Each row was made from one path, in order. Every step used is in the known rows, and no mark comes twice. Write each row's path.
Known rows
C > Y > Z: [ 5.79 -0.45 -0.26  2.67  2.22 -2.18 -0.82  1.07  0.33 -4.42  0.00  0.83
  3.49 -3.62  0.14  2.37 -3.47  1.96  2.70  1.06 -1.30  2.94 -1.58 -3.89
  1.65  0.58  1.20 -0.77]
G > C > P > Z: [-0.62  4.50 -1.91  0.54 -3.98  0.12 -5.81  0.73  0.29 -0.93 -1.12 -2.85
 -0.91 -0.14 -4.55 -0.16 -1.05 -2.40  1.36 -1.71 -2.49  4.71  3.55 -2.44
 -3.56  0.80  4.70 -2.29]
B > Z: [-0.26 -0.54 -1.81 -2.29 -0.70  0.12  0.47 -0.22  2.00  2.07 -4.31 -2.51
 -0.63 -1.28 -0.29  2.13 -3.40  1.32  0.00 -0.13 -2.95  2.03  0.72  0.01
 -3.03  3.52  4.88 -1.27]
L > G > C > Y > Z > S: [ 3.74 -0.25 -2.25  2.09 -4.36 -1.04 -4.24 -2.52 -1.37 -4.65 -0.88  3.52
  0.83 -0.04  0.16 -0.86 -3.23  2.14  2.81 -0.79 -1.88  0.45 -1.28 -3.06
  2.41  2.82 -1.75 -2.82]
B > Z > G > C > P: [-5.15  3.72 -2.83  0.61 -1.89 -1.11 -5.82  2.77 -1.04  1.09 -2.67 -0.06
 -2.02 -0.84 -0.84  1.97 -0.62  0.42  1.79  1.24 -3.32  2.80  5.92 -1.14
 -4.36  1.71  3.70 -3.32]
P > C: [ 3.08 -0.77 -1.52  0.13  0.46 -1.65 -2.42 -0.21  0.30  0.84  1.10 -1.52
 -0.14  0.01  0.08 -0.32 -2.30  1.33 -1.61  1.81 -5.36  3.42 -1.45 -1.69
 -3.50 -3.37 -2.96  0.64]
Y > C > P > Z > G: [-0.34  3.48 -1.68  4.49 -1.35 -1.68 -5.66  0.23 -1.41 -3.10  0.82 -4.02
  0.79 -3.59 -1.54 -0.92  1.92 -1.93  1.63 -1.01  1.26  1.68  3.80 -1.48
  0.70  0.13  1.96 -1.24]
L > G > C > P > Z > B: [ 0.26  4.87 -1.38 -1.11 -4.89 -0.92 -4.71 -2.11  0.30 -0.12 -1.93 -2.35
 -1.07  1.45 -3.85 -2.85 -1.57  1.69 -0.19 -2.54 -1.62  1.48  1.91 -4.83
 -1.36  1.47  1.90 -3.88]
C > P: [-0.76  3.95 -0.48  0.43  0.29 -1.43 -4.08  0.80  0.32  1.30  3.06 -2.17
  1.01 -2.89 -1.86 -0.08 -2.42 -0.47 -0.14  0.84 -0.02  1.78  1.47 -2.84
 -1.92  1.65  0.70 -1.22]
Y > C > G > L: [-1.22  2.88 -2.62  4.07  2.37 -2.40 -5.74 -0.16 -0.43 -2.16 -1.70 -0.12
  0.27 -2.05  1.84 -3.72  0.78 -1.69  3.26  0.01  5.04  1.90 -0.95 -3.77
  2.14  2.30  0.94 -2.38]
Z > Y: [ 0.48 -0.66  1.28  2.18  3.00 -1.98 -1.56 -0.24 -3.21 -1.28  1.28  0.73
 -0.33 -2.09  0.01  3.29 -0.88  1.50  0.67  0.73 -0.62  1.75  1.13 -5.33
 -0.78 -2.33 -2.53  1.50]
G > Z: [-1.28  0.17 -0.57 -0.11  0.00 -2.71 -1.78  0.46  2.66 -1.94 -1.14 -0.06
  2.06 -2.73 -2.60 -0.26 -0.29  1.82  0.89  0.84 -1.76  1.27  2.69 -1.72
 -3.09  3.67 -1.59  0.83]
G > Z > B: [-2.61 -0.77 -0.06 -0.25  1.21 -3.56 -0.29  0.61  3.72  0.02 -4.05 -0.22
  1.93 -3.18 -1.92 -0.17 -1.93  3.86  0.73 -1.57 -2.46  0.04  2.59 -4.45
 -5.00  3.79 -3.49  1.17]
Y > Z > G: [-1.05  0.45  0.13  2.65  1.98 -4.43 -3.47  1.01 -1.82 -4.57  1.46  2.19
  2.30 -3.37 -1.68  1.57 -0.42  0.95  0.14  0.25  0.05  0.12  4.74 -3.59
 -0.87 -1.17 -3.15  2.29]
B > Z > P > C > G: [ 0.42  1.79 -4.48 -0.04 -4.50  2.04 -3.92  0.89  1.38  3.82 -8.24 -4.00
 -1.83 -0.08 -1.32 -0.51 -6.51  3.52  0.49  3.26 -1.73  3.99 -0.73  0.66
 -3.43  1.48  5.35 -3.31]
L > G > Z > P > C > Y: [ 5.83  0.23 -1.92  2.12 -4.07 -0.26 -3.77 -1.49  0.76 -2.26 -2.16 -0.91
  1.58 -0.91 -2.16 -2.03 -2.76  5.94  1.97  4.13 -2.73  2.27 -2.62 -0.62
  2.21  2.38 -0.70 -3.68]
Y > C > P > Z: [ 2.07  2.84 -1.98  2.39 -1.63 -0.20 -4.44 -0.22  0.64 -1.30 -0.26 -5.56
  1.31 -3.96 -2.03 -1.31  0.49 -2.78  1.64 -1.98 -0.47  3.13  1.50 -0.81
  0.25  2.22  3.67 -2.14]
P > Z > S: [ 0.80 -1.81 -0.87 -0.41 -5.08  1.35 -0.06 -4.56  1.12 -2.04 -2.68 -2.46
 -0.10 -2.13 -1.53  0.21 -5.60  0.14 -1.34 -4.50  2.56 -1.27  0.31 -1.01
 -1.70  2.10  2.99  3.80]
L > G > C > P > Z: [ 1.20  5.28 -1.87 -1.17 -5.82 -0.27 -5.87 -2.17 -0.68 -1.55  0.35 -2.39
 -1.01  1.45 -4.39 -2.77 -0.30  0.09  0.07 -0.65 -1.36  2.59  2.04 -2.46
  0.14  0.89  3.26 -4.34]
C > G > Z > Y: [-2.86  4.19 -0.93  2.66  0.64 -3.53 -5.05  1.14 -0.62 -2.74 -2.62  1.87
  1.11 -1.91 -2.75 -0.30  0.24  4.30  2.04  4.55  4.28  0.69  3.55 -6.04
 -1.90 -1.18 -2.21  0.25]
L > G: [ 1.98  1.75 -0.68 -0.44 -1.74 -2.17 -0.94 -3.19 -0.43 -1.39  1.70 -0.69
  0.00  0.29 -0.91 -1.95 -1.17  2.66 -1.63  0.54  0.22 -0.89 -1.09 -2.19
  2.52  1.07 -1.74 -1.36]
B > Z > S: [-1.97 -2.89 -2.35 -2.21 -3.89  1.59 -0.08 -2.60  1.79  2.33 -5.00 -0.64
 -0.79 -2.34  1.49  1.64 -6.58  1.25 -0.23 -2.50 -0.99 -0.89  0.11  0.80
 -3.68  5.80  3.37  0.93]

Write each row's path
[-1.73  2.53 -1.39  2.94 -3.12 -1.74 -3.50 -0.27 -1.73 -4.69 -2.43 -1.33
 -2.15  0.95 -2.96  1.16  0.39 -0.24  0.34 -1.54 -0.49  1.49  5.62 -2.56
 -1.58 -2.72  2.37  0.81] => P > Z > G > C
[-3.51  0.56  1.32  3.08  4.62 -2.89 -3.70 -0.60 -3.04 -2.99  2.99  2.81
 -0.44 -2.08  1.65  0.36 -0.44  0.02  0.42 -0.18  3.51  0.15  2.23 -4.16
  0.46 -0.57 -0.38  1.77] => Z > G > L
[ 0.33  1.13 -1.11  0.62 -4.33 -0.93 -3.19 -2.28  1.08 -1.84 -2.03 -1.02
  0.96 -1.47 -3.90 -2.44 -1.86  3.86  0.88  1.06  0.24 -0.39  1.01 -0.29
  1.48  5.73 -0.98 -2.20] => L > G > Z > P
[-3.30  0.42 -1.59  0.18 -0.15 -1.59 -0.97  0.47 -0.36  0.07 -3.20 -0.43
 -1.05 -1.20  0.63  2.57 -1.61  2.38 -0.20  1.14 -0.99  0.02  3.55 -0.67
 -2.08  0.78  2.94 -0.17] => B > Z > G
[ 5.49 -0.56 -0.76  4.75  0.28  0.05 -1.97  1.20 -0.22 -4.00 -2.45 -0.67
  2.75 -4.53 -1.32  2.42 -5.63  1.74  3.64  0.82 -0.47  3.22 -1.83 -2.35
  2.64  2.78  2.47 -1.71] => C > Y > Z > P
[-0.22  3.90 -0.60  1.68 -1.99  0.11 -6.63  0.91 -2.55 -1.09 -0.45 -1.68
 -1.38 -0.92 -4.20  1.57 -0.22 -1.70  2.23 -0.70 -2.24  5.21  4.34 -4.76
 -3.38 -1.69  3.82 -1.77] => G > C > P > Z > Y
[ 1.26  0.32  0.82  0.28 -0.23 -3.06 -3.00 -2.36 -1.60 -3.00  1.00  1.93
  1.29 -1.17 -2.57 -0.53  1.81  4.58  0.99  2.56 -0.09  0.16  1.86 -4.21
  0.81  0.66 -3.37 -0.68] => L > G > Z > Y
[-0.18 -1.30 -0.18 -1.16  1.28  0.12 -0.39 -0.19 -1.33  1.65 -3.52 -0.55
 -1.04 -2.14  0.22  4.54 -2.32  2.18  1.32  0.85 -2.82  3.04  1.35 -2.83
 -2.73  0.34  3.79 -0.62] => B > Z > Y
[ 2.49  1.86 -2.65  2.45 -2.07 -0.86 -6.61  1.41 -0.22 -0.77 -3.98 -1.17
  1.78 -2.17 -3.56 -1.38 -5.25  2.29  0.57  2.38 -0.74  4.01  0.25 -2.18
 -2.15 -1.23 -0.84 -1.03] => Y > Z > P > C > G
[ 0.73 -2.00 -1.68  1.21  1.50 -0.29 -1.55  0.40 -1.45  0.83 -4.44 -1.36
 -0.77 -3.04  1.56  3.42  0.42  0.51  3.24 -0.11 -3.47  3.52  1.14 -1.34
 -1.02  1.68  2.96 -2.03] => B > Z > Y > C
[-0.41  2.56 -0.51  3.95  1.47 -1.04 -6.76 -0.62 -1.96 -3.18  1.71 -2.38
  1.11 -4.30 -0.45 -1.60  1.90 -3.15  2.38 -1.62  3.19  2.61  2.60 -2.58
  1.25  1.59  4.52 -1.62] => Y > C > P > Z > G > L
[ 2.70 -0.66  1.18  4.70  5.81 -3.06 -3.38  0.69 -2.41 -6.53  1.85  4.13
  3.26 -4.42  1.64  2.35 -1.57  1.49  3.47  1.23  2.41  2.15  0.07 -5.47
  2.81 -0.32  1.62 -0.27] => C > Y > Z > G > L
[ 5.58 -1.78  0.19  3.78  5.13 -2.69 -5.23  0.65 -2.38 -4.36  2.24  3.51
  2.81 -2.72  2.23  1.03 -1.94  2.11  1.90  3.38 -2.33  4.89 -1.52 -4.57
 -0.01 -4.49 -0.49 -0.23] => P > C > Y > Z > G > L
[ 4.95  1.51 -2.34  3.52 -4.08 -0.34 -4.86 -0.39 -1.64 -4.27 -2.33  0.83
  0.19  0.04 -2.14 -0.66 -3.03  2.19  3.90  0.54 -2.79  3.13 -1.00 -2.23
  3.87  2.89  0.92 -5.18] => L > G > C > Y > Z > P
[ 3.69 -0.91 -0.04  3.13  0.44 -0.64 -1.81 -1.77 -2.23 -3.80 -2.48 -3.18
 -0.09 -2.63 -1.49  2.16  1.18 -0.69  2.10 -2.21 -0.08  3.01  1.50 -3.38
  1.10 -1.97  2.47  0.86] => P > Z > Y > C
[ 6.32 -1.02 -0.96  4.18  2.61 -3.15 -3.93  1.74 -1.91 -4.23  1.34  1.77
  2.17 -2.08  1.16  1.70 -1.89  3.16  1.11  4.26 -4.27  3.71 -0.53 -3.53
 -0.53 -5.60 -2.86  0.17] => P > C > Y > Z > G
[-0.85  2.45 -2.79  0.41 -0.40 -3.68 -4.42  1.30  2.71  0.80 -4.54 -0.19
  0.66  0.05 -1.49 -3.21 -2.53  5.83 -0.36  3.40 -1.20  1.57  0.80 -5.33
 -6.00 -2.43 -4.74 -0.14] => P > C > G > Z > B
[ 0.69  2.26 -1.78  0.68  1.94 -1.73 -6.13 -0.27 -0.39  0.36 -0.14  0.47
 -0.40  0.30  0.99 -3.54 -2.80  1.52 -0.44  3.44  1.84  3.82 -2.09 -4.45
 -2.47 -3.30  0.18 -0.90] => P > C > G > L
[ 1.19 -0.76 -0.44  2.19 -0.99 -0.41 -3.17  0.60 -0.03 -1.89 -2.30 -1.38
  2.02 -4.32 -3.81  0.83 -4.95  0.02  1.49 -1.53 -1.34  2.78  1.36 -1.22
 -0.57  3.93  0.41  0.07] => Y > Z > P
[-3.07  1.47 -4.57  4.37 -3.28 -2.49 -5.73 -0.53  1.68 -2.73 -4.64  0.45
  1.20 -3.21  0.45 -3.88 -0.36  1.15  3.33  0.24  3.82 -1.53  1.84 -1.81
 -0.54  4.68 -3.54 -0.48] => Y > C > G > Z > S
[-0.86 -0.61 -2.26 -0.37 -3.24  2.40 -0.70 -0.03  1.59  2.91 -6.81 -3.99
 -1.27 -2.11 -1.58  1.77 -6.37  1.43  1.28 -0.42 -2.54  2.35  0.59  1.53
 -1.98  6.06  6.76 -2.19] => B > Z > P
[ 2.93 -0.21  1.45  0.75 -0.03 -0.27 -0.53 -2.26 -2.18 -2.99 -1.41 -2.08
 -0.20 -2.01 -2.92  2.98 -1.36  1.12 -0.10 -1.28  0.81  2.26  1.79 -4.42
 -0.83 -3.25  3.59  2.18] => P > Z > Y
[ 3.91  1.09 -1.42  1.70 -1.03 -2.82 -2.73 -0.62 -0.31 -3.48 -2.90  2.21
  0.59  0.47 -0.52 -0.51 -1.99  3.91  2.48 -0.83 -3.49  1.63 -0.95 -5.92
  1.48  1.18 -1.81 -4.08] => L > G > C > Y > Z > B
[-1.57  4.01  1.34  0.95  0.71 -0.50 -5.78 -1.13 -1.76 -2.35  2.84 -1.32
  1.00 -3.28 -2.72 -0.17 -1.10 -1.11 -0.06 -0.58  5.00  1.80  3.47 -4.07
 -0.83 -0.22  6.15  0.21] => C > P > Z > G > L
[ 0.47  2.20 -2.25  2.97 -0.73  0.85 -6.78 -0.02 -1.02  1.05 -2.95 -1.52
 -1.20 -0.78 -0.84 -2.97 -5.81  1.54  0.82  2.62  2.21  3.97 -2.37 -2.64
 -1.20 -0.02  1.79 -1.86] => Z > P > C > G > L
[ 0.11  2.52 -2.15  3.66  0.58 -1.62 -5.12  1.14  0.02 -0.01  1.86 -3.05
  1.30 -3.95  0.16 -1.54  0.71 -2.40  2.19 -0.77 -1.51  2.64  0.90 -1.25
  0.13  3.26 -0.77 -2.86] => Y > C > P
[ 1.76  4.92 -0.40  0.32 -3.90 -0.45 -6.73 -2.01 -3.52 -2.01  1.09 -0.79
 -1.19  0.96 -4.08 -0.60  0.75  0.69  0.85  0.15 -1.05  3.17  2.53 -4.68
  0.13 -1.67  2.66 -3.78] => L > G > C > P > Z > Y
[-1.05  0.40 -1.70  1.69  3.31 -0.29 -4.73 -0.08 -2.08  0.27 -5.03  0.63
 -0.86 -2.90  2.00  0.99  0.02  0.43  4.30  1.33  2.22  3.78 -0.10 -4.02
 -0.02  1.54  5.43 -3.16] => B > Z > Y > C > G > L
